What can hang from each mark:
bozaf: fitiz napo
fitiz: devi
fazat: fitiz
nusereb: napo
teba: napo
tusiv: nusereb
napo: bozaf devi fitiz teba zipedu

Each row was made from one small tree. The marks that hang from a mark follow it in brackets, in alphabetical order. Every link used is in the known rows. Write each row's tree.
Known rows:
napo[zipedu]: [-0.60  1.25  4.83 -0.48 -3.30 -0.03  1.55  6.44  2.14  1.04 -0.73  0.05
 -0.13  2.18  2.90  0.22]
napo[teba]: [-1.14  3.47  2.52 -1.05 -4.01  2.93 -0.17  0.88 -1.73 -0.54 -0.81  0.56
 -0.59  1.62 -1.29  0.76]
teba[napo[devi zipedu]]: [-0.80 -1.50  3.85  0.50 -3.44 -0.22  2.60  6.56  1.78 -0.31  0.43 -0.37
 -0.08 -0.62  2.42 -0.55]
bozaf[napo[devi fitiz teba]]: [ 1.26 -1.54 -2.15  0.73  4.13  0.03 -1.63 -2.76 -2.23  0.38  0.44  0.01
 -0.87 -1.66 -1.48 -0.12]
fazat[fitiz]: [-0.81 -1.85  3.55 -1.05  0.17  1.44 -0.13  0.19  0.22  2.90 -0.73  0.12
  0.22 -0.18 -1.95  0.34]
bozaf[fitiz]: [-1.95 -1.94  1.30 -0.64  0.00  1.01  0.73  0.81  0.88  2.21 -1.18 -0.81
 -0.49 -0.82 -0.11  0.83]
nusereb[napo]: [-0.94  1.03  6.30 -1.25 -2.76  1.46  0.19  2.72 -1.73 -1.67 -0.50 -0.51
 -0.83 -0.14 -2.88  0.30]
napo[devi fitiz teba zipedu]: [ 0.37  1.38 -0.97  1.35  3.34 -1.08 -0.23 -0.98  1.91  1.34  0.21  0.23
 -0.11  0.46  2.24  0.71]
teba[napo]: [-2.04 -1.03  5.44 -1.64 -6.43  1.17  1.99  3.22 -1.69 -0.27 -0.41  0.19
 -1.05 -0.77 -0.98 -0.26]
nusereb[napo[devi fitiz teba zipedu]]: [ 0.79  1.81  0.80  0.87  3.42 -0.03 -1.02 -2.06  1.21 -1.06  0.73 -0.22
 -0.16  0.46  0.64  0.49]
napo[fitiz]: [-1.24 -0.47  2.75 -0.51  1.64 -1.78  0.42 -1.01 -0.70  2.44 -0.75  0.59
 -1.40 -1.06 -0.69  0.70]
napo[bozaf fitiz[devi] teba zipedu]: [ 0.92  2.38 -6.35  0.54  1.83 -0.59 -1.21 -1.56 -0.67  0.49  0.00 -0.13
  1.67  1.41  0.75  0.34]
teba[napo[bozaf devi fitiz]]: [ 0.26 -2.91 -1.15  0.12  1.06 -1.85  0.08 -3.37 -1.93  0.62  0.94  0.48
 -0.02 -4.26 -3.57 -0.09]
nusereb[napo[teba zipedu]]: [ 0.15  4.40  4.73 -1.01 -4.51  3.22 -0.60  2.93  0.32 -2.85 -0.20 -0.32
  0.19  3.45  1.11  0.30]
tusiv[nusereb[napo[bozaf]]]: [ 0.03  2.12  4.24 -1.19 -4.91  0.68 -0.57 -3.50 -0.58 -2.12 -0.40  2.67
 -1.78 -0.09 -5.24 -0.45]
teba[napo[bozaf fitiz[devi] zipedu]]: [ 0.07 -2.17 -3.37  0.06 -0.63 -2.27  1.27  1.03 -0.58  0.30  0.57 -0.23
  1.35 -0.73  1.04 -0.67]

Which tree is each row?
[ 0.89 -5.14 -1.32  1.34  4.24  0.02  0.63  4.51  3.12  1.64  0.04 -1.98
  0.61 -0.78  4.01 -0.55] | bozaf[fitiz napo[devi zipedu]]
[-1.06 -1.60  3.92 -0.76 -2.66 -1.86  2.02  0.68  1.54  1.33  0.18  0.80
 -0.74  0.26  3.16 -0.27] | teba[napo[fitiz zipedu]]
[ 1.05 -0.08 -2.32  0.42  2.96 -2.03 -0.66  0.19 -0.65 -0.80  0.34 -1.08
  1.57 -0.24 -0.55 -0.08] | nusereb[napo[bozaf fitiz[devi] zipedu]]
[-0.86  2.19  0.57  0.60  2.61 -0.39 -1.12 -7.70  0.08 -1.03  0.12  2.23
 -3.07 -1.20 -4.12 -0.05] | tusiv[nusereb[napo[devi fitiz teba]]]
[ 0.72  3.23 -3.98  0.25  0.25 -0.79 -1.35 -5.81  0.63 -2.04  0.13  1.83
 -0.49  1.84 -1.69 -0.65] | tusiv[nusereb[napo[bozaf fitiz[devi] teba zipedu]]]
[ 0.79  1.93 -2.90 -0.52 -1.70  2.92 -1.12 -1.98  1.93  0.44 -0.42 -0.10
  1.98  2.30  2.11  0.87] | napo[bozaf[fitiz] teba zipedu]
[ 1.12 -0.72 -4.20  0.58  2.49 -0.26 -0.54  2.01 -0.81  0.04  0.12 -0.83
  0.41  1.66  2.91 -0.79] | bozaf[napo[fitiz[devi] teba zipedu]]
[ 1.98  2.03 -3.94  1.38  3.36 -0.82 -1.62 -3.32  1.27  1.06  0.62  0.85
  1.22  0.11  0.69  0.73] | napo[bozaf devi fitiz teba zipedu]
[-2.36 -3.17 -0.82 -0.38  0.00 -1.83  1.94  0.96 -2.80  0.64 -0.14 -0.82
 -1.20 -2.43 -1.07 -0.56] | teba[napo[fitiz[devi]]]
[ 0.55  3.19  2.64  0.63 -0.92  2.39 -0.54  3.46  1.30 -2.78  0.43 -0.84
  0.55  1.30  0.81  0.29] | nusereb[napo[devi teba zipedu]]
[ 1.54  2.99 -1.38  1.02  1.74 -1.04 -1.51 -7.80  2.18 -1.38  0.84  2.81
 -1.14  0.39 -1.81 -0.20] | tusiv[nusereb[napo[bozaf devi fitiz teba zipedu]]]
[-0.39 -2.64 -6.16 -0.17  1.92  3.30 -0.75  1.17 -2.30 -0.33 -0.88 -2.57
  0.57  0.03 -0.28 -0.41] | bozaf[fitiz[devi] napo[teba]]
[ 0.07 -1.46  1.13 -1.47 -2.53 -1.07  0.18 -4.62 -2.57  0.45  0.26  1.15
 -0.16 -2.31 -2.79  0.05] | teba[napo[bozaf fitiz]]
[-0.60  1.79 -3.41  0.72  2.15 -0.76  0.21  1.12  0.31  0.96 -0.46 -0.52
  0.40  1.85  2.61  0.40] | napo[fitiz[devi] teba zipedu]
[ 0.43 -0.66 -2.61 -0.06  3.39 -1.34 -1.17 -2.06 -3.70 -1.00  0.01 -0.95
  0.56 -2.22 -4.41  0.06] | nusereb[napo[bozaf fitiz[devi]]]
[-1.53 -2.66 -0.64  0.21 -0.35 -2.47  2.48  3.63  0.35  0.84  0.14 -0.81
 -0.32 -0.35  2.94 -0.71] | teba[napo[fitiz[devi] zipedu]]
[ 0.01 -5.05 -3.67  0.61  2.55  0.14  0.90  6.26  1.79  1.08 -0.62 -2.76
  1.01  0.47  4.20 -0.99] | bozaf[fitiz[devi] napo[zipedu]]
[ 1.84  4.77  2.35 -1.27 -4.97  3.33 -1.78  0.19 -0.21 -3.25  0.30  0.31
  1.72  2.92 -0.87  0.33] | nusereb[napo[bozaf teba zipedu]]
[ 1.07 -2.37 -0.67  0.87  0.82 -2.52  0.61 -1.01  1.13  0.88  1.20  0.52
  0.70 -2.19  0.72 -0.30] | teba[napo[bozaf devi fitiz zipedu]]
